Every row comes from one small tree of marks. The marks that hang from a mark follow it in brackets, in the order of their numbers. Every link used is in the known rows. Which tree was each row made from?
Known rows
J_409{J_532}: 20.5 5.6 -21.2 -2.4 20.8 1.3 0.2 5.2 -1.9 -2.4 -2.7 -31.7 -21.6 7.5 -2.7 28.0 -17.9 2.0 8.2 -9.0 -14.4
J_322{J_231{J_409{J_42{J_172} J_73 J_532}}}: -17.0 13.7 -4.1 -14.9 31.2 -12.0 -24.5 26.0 12.3 22.1 -42.5 -8.2 -18.7 -32.5 -16.4 5.8 11.0 3.7 43.4 -5.8 -27.1
J_73{J_409{J_42{J_172} J_231{J_322}}}: 3.2 43.4 -14.4 -16.3 11.0 3.9 5.8 23.3 -31.3 -2.3 -11.1 29.7 -23.8 6.8 -7.4 -17.2 0.9 5.8 20.9 36.4 -8.3
J_409{J_42{J_172} J_73 J_532}: 24.7 10.0 -0.6 -5.6 29.5 10.0 -23.4 24.4 21.6 9.9 -10.0 -1.6 -20.9 -6.6 3.5 -1.6 0.0 -20.3 3.7 -12.0 -40.7
J_73{J_409{J_42{J_172} J_231{J_322} J_532}}: 18.4 32.6 -5.5 -15.3 12.1 11.0 11.5 24.3 -15.7 7.9 -2.2 21.2 -31.9 -0.9 -8.5 -8.0 -3.2 -6.6 14.6 27.4 -17.3
J_289{J_532 J_943 J_982}: 22.4 -58.3 -39.7 33.8 38.8 -7.2 1.1 15.2 -17.0 -45.8 -19.5 4.3 -31.5 -4.0 23.2 32.5 26.2 30.7 -16.1 3.4 14.6
J_289{J_943}: 22.1 -2.9 -46.8 -2.6 40.9 4.5 -16.7 -1.4 -27.9 -16.7 -30.0 -12.9 -20.9 12.3 20.2 11.3 1.2 18.2 18.3 8.1 -1.9
J_42{J_172 J_409{J_532}}: 13.5 19.4 -45.9 -21.7 -3.9 -1.3 -7.3 0.8 21.2 3.4 14.1 -22.6 -8.8 -9.8 1.7 8.4 -1.9 -7.3 -14.3 6.6 -9.4
J_42{J_172 J_409{J_73 J_532}}: 18.0 8.2 -24.8 -12.3 -4.4 9.9 -19.0 9.4 36.6 9.9 7.1 -19.7 -6.5 -11.5 1.7 7.6 3.0 -10.9 -28.3 -0.7 -27.9
J_322{J_231{J_409{J_42{J_172} J_73}}}: -28.0 21.7 -11.1 -15.6 30.9 -18.0 -29.5 24.2 -0.6 13.6 -48.5 -0.9 -10.5 -27.7 -15.0 -1.0 15.6 13.5 48.9 2.2 -19.4
J_409{J_231}: 10.5 20.3 -14.5 -18.3 9.6 -1.4 4.8 22.7 -18.9 -22.3 -6.3 -17.3 -20.3 13.4 -27.3 -1.1 -10.5 16.6 16.3 22.1 0.9
J_42{J_409}: -2.2 26.8 -27.8 -15.9 1.3 -7.6 -5.1 2.9 -7.4 -2.3 1.3 -15.2 5.4 8.8 -5.5 18.9 1.4 19.4 0.6 12.5 -1.2
J_982{J_289}: -6.2 5.8 -38.7 1.0 13.9 4.0 -26.1 10.9 -34.4 -22.7 4.0 -14.2 10.4 27.7 -0.6 18.8 3.9 12.0 14.9 0.4 -3.1
J_172{J_42{J_409{J_73 J_231}}}: -1.0 12.6 22.6 -22.4 -3.3 -7.7 -4.0 23.6 7.4 0.9 -8.8 -16.8 22.7 -16.5 -22.7 -12.5 13.6 3.4 2.8 38.4 -13.0
J_982{J_289{J_532}}: -16.2 -20.4 -35.5 16.2 7.5 5.6 -25.6 14.4 -26.6 -25.7 9.7 -1.8 10.9 22.3 8.4 29.3 15.9 18.9 4.7 -0.2 0.5
J_73{J_409{J_42 J_231 J_532}}: 21.6 27.5 13.4 -9.4 17.7 8.3 16.8 36.5 -20.2 10.3 -9.8 9.3 -24.2 19.9 -8.6 2.0 -6.3 6.1 23.7 17.0 -21.2
J_943{J_289{J_532 J_982}}: 14.0 -40.3 -23.2 24.6 6.2 -12.5 7.1 26.2 -18.1 -59.3 -27.2 12.3 0.3 1.2 -2.8 48.8 16.2 24.2 -10.1 -3.3 22.7
J_322{J_231}: -12.7 14.1 -32.9 -7.4 23.8 -17.5 -14.0 5.8 -11.8 -5.0 -25.3 -18.6 -7.6 -2.7 -19.9 22.2 8.5 19.7 37.1 11.3 4.7
J_231{J_322 J_409{J_42 J_73}}: -23.4 29.4 10.0 -8.9 27.3 -0.6 -20.1 14.7 -19.0 12.4 -37.8 17.1 -17.1 -29.8 -10.7 6.8 -1.0 14.1 29.2 0.4 -29.3
J_322{J_231{J_409{J_42 J_73}}}: -28.5 20.6 2.9 -11.6 33.5 -16.5 -25.1 25.6 -7.0 16.7 -51.6 -2.0 -8.3 -22.2 -20.0 9.4 14.9 20.2 52.7 0.0 -20.2
J_231{J_322 J_409{J_42{J_172} J_73 J_532}}: -9.1 22.2 0.0 -12.5 24.6 5.9 -20.2 14.2 5.0 19.0 -26.7 9.9 -29.5 -42.4 -5.9 3.4 -5.1 -8.5 18.0 -7.0 -38.5
J_42{J_172 J_409{J_231}}: 6.2 31.7 -40.2 -34.2 -13.7 -4.6 -4.0 13.5 7.5 -12.0 12.3 -10.3 -8.3 -6.1 -16.0 -15.1 3.1 4.1 -7.7 30.9 3.0

Which tree is each row?
-17.0 10.8 9.7 -10.6 34.3 -10.1 -19.9 27.6 6.9 25.2 -44.2 -9.0 -15.0 -28.4 -21.4 17.8 11.5 11.3 47.8 -7.7 -27.9
J_322{J_231{J_409{J_42 J_73 J_532}}}
29.5 -4.1 19.7 -5.5 7.7 27.1 -1.0 24.5 20.0 0.2 3.6 -9.2 -32.0 -14.8 -34.9 16.0 -8.0 -7.6 -15.5 9.4 -30.0
J_409{J_73 J_231{J_322} J_532}
34.6 -7.5 22.6 -6.0 10.3 22.6 -1.6 34.1 22.0 -1.8 -4.3 -23.9 -27.2 1.8 -28.2 10.9 -9.5 -3.6 -10.7 -1.0 -34.5
J_409{J_73 J_231 J_532}
23.9 5.2 15.8 -17.3 -7.0 16.6 -0.2 28.2 28.6 10.1 10.1 -17.6 -9.0 -4.6 -26.2 15.6 1.9 4.2 -20.3 9.6 -26.2
J_42{J_409{J_73 J_231 J_532}}
0.3 -39.2 -48.6 16.5 23.7 16.3 -32.1 10.0 -29.4 -25.7 -2.5 7.6 2.4 20.0 27.3 26.3 26.2 20.9 6.4 3.3 3.8
J_982{J_289{J_532 J_943}}
-22.2 42.1 -26.1 -22.4 28.7 -18.8 -15.3 16.3 -25.1 0.2 -36.6 -3.1 -16.9 -12.5 3.2 -12.1 -7.9 13.4 45.4 -1.1 -15.1
J_231{J_409{J_42{J_172}}}
-29.3 45.1 -29.8 -21.7 23.6 -12.9 -15.6 2.6 -27.4 3.6 -28.2 14.0 -24.5 -33.1 -4.2 -6.2 -5.1 8.2 39.0 11.0 -10.7
J_231{J_322 J_409{J_42{J_172}}}
21.8 11.9 -13.4 -24.5 -14.6 18.9 -9.1 14.7 37.0 6.2 18.4 -4.8 -18.3 -27.5 -22.4 -0.6 4.9 -14.8 -32.5 21.1 -22.3
J_42{J_172 J_409{J_73 J_231{J_322} J_532}}
20.9 7.5 12.8 -16.9 -9.4 20.1 0.3 18.5 26.5 10.7 15.5 -5.8 -11.9 -18.4 -32.1 20.6 4.5 0.9 -22.8 17.0 -22.1
J_42{J_409{J_73 J_231{J_322} J_532}}
10.6 4.4 29.2 -21.4 -3.6 -1.9 0.2 25.1 19.9 9.9 -1.9 -23.1 14.2 -22.5 -23.7 -3.9 10.0 -6.3 -2.2 31.0 -20.4
J_172{J_42{J_409{J_73 J_231 J_532}}}
2.5 28.5 -16.2 -26.9 -9.8 1.4 6.0 8.9 -5.4 -5.1 14.1 -1.1 -6.8 -9.8 -31.4 11.9 3.4 17.5 -2.2 34.4 4.9
J_42{J_409{J_231{J_322}}}
33.3 7.3 38.0 -14.4 23.7 18.1 -4.7 46.4 16.9 7.3 -3.8 1.5 -26.7 -2.8 -28.3 0.5 0.2 -9.5 10.7 2.6 -38.4
J_409{J_42 J_73 J_231 J_532}
10.1 22.6 24.8 -16.0 19.1 14.5 -11.2 34.4 -6.1 -3.9 -8.1 26.8 -21.2 -9.8 -33.7 -7.1 7.9 2.0 14.4 23.3 -22.6
J_409{J_42 J_73 J_231{J_322}}
7.9 6.7 28.0 -22.2 -5.9 1.1 1.6 18.2 17.6 10.3 2.9 -14.1 11.6 -33.1 -29.7 -0.1 10.9 -10.0 -5.8 36.1 -18.1
J_172{J_42{J_409{J_73 J_231{J_322} J_532}}}
14.5 24.1 6.3 -22.7 18.1 7.5 -19.8 40.7 4.0 -9.7 -12.2 13.6 -19.2 -1.6 -19.3 -30.5 6.6 -5.6 12.0 18.5 -25.5
J_409{J_42{J_172} J_73 J_231}
6.5 22.8 -11.8 -7.6 28.9 0.2 -30.8 22.7 1.0 -3.7 -21.0 8.1 -10.6 2.5 5.0 -13.7 5.7 -4.7 10.8 -0.4 -29.4
J_409{J_42{J_172} J_73}
18.5 17.2 -0.6 -2.7 5.3 15.9 18.9 18.0 -18.3 4.5 -4.8 0.1 -29.5 8.3 -13.9 14.6 -11.7 6.9 3.2 22.4 -15.0
J_73{J_409{J_231{J_322} J_532}}
7.5 14.8 11.8 -28.3 -3.3 -11.2 8.8 18.5 7.5 5.1 3.9 -26.3 13.2 -20.4 -23.5 -3.7 5.6 -3.3 9.1 37.4 -5.4
J_172{J_42{J_409{J_231 J_532}}}
4.3 27.5 -9.0 -5.3 4.4 8.3 12.8 16.6 -33.7 -6.0 -13.3 9.7 -20.7 14.7 -13.5 3.8 -7.1 19.5 11.0 32.3 -6.1
J_73{J_409{J_231{J_322}}}
14.3 25.9 -0.1 1.3 25.4 3.2 7.3 21.7 -23.5 14.7 -17.3 5.4 -15.9 22.1 10.3 16.7 -6.4 6.9 24.7 2.5 -25.0
J_73{J_409{J_42 J_532}}
24.7 5.9 20.9 0.0 34.5 10.4 -16.3 28.7 12.8 13.5 -12.2 -2.7 -17.2 1.2 -4.2 16.5 -1.8 -8.1 9.6 -16.1 -42.1
J_409{J_42 J_73 J_532}
-5.3 23.3 5.6 -29.2 -3.1 -16.6 4.1 16.5 -5.1 -4.4 -2.7 -20.1 19.3 -15.1 -23.9 -12.3 9.2 6.8 14.8 44.3 1.5
J_172{J_42{J_409{J_231}}}
-19.6 23.2 -21.7 -21.9 30.6 -20.9 -16.3 18.3 -0.6 18.2 -35.8 -10.8 -19.5 -31.5 -16.9 7.9 7.7 5.8 55.5 0.2 -12.5
J_322{J_231{J_409{J_42{J_172} J_532}}}
16.7 19.1 -8.5 -25.7 -9.7 9.5 11.7 10.2 11.2 5.7 22.7 -8.4 -16.1 -15.6 -31.6 20.5 -0.5 3.4 -8.5 25.9 -2.8
J_42{J_409{J_231{J_322} J_532}}
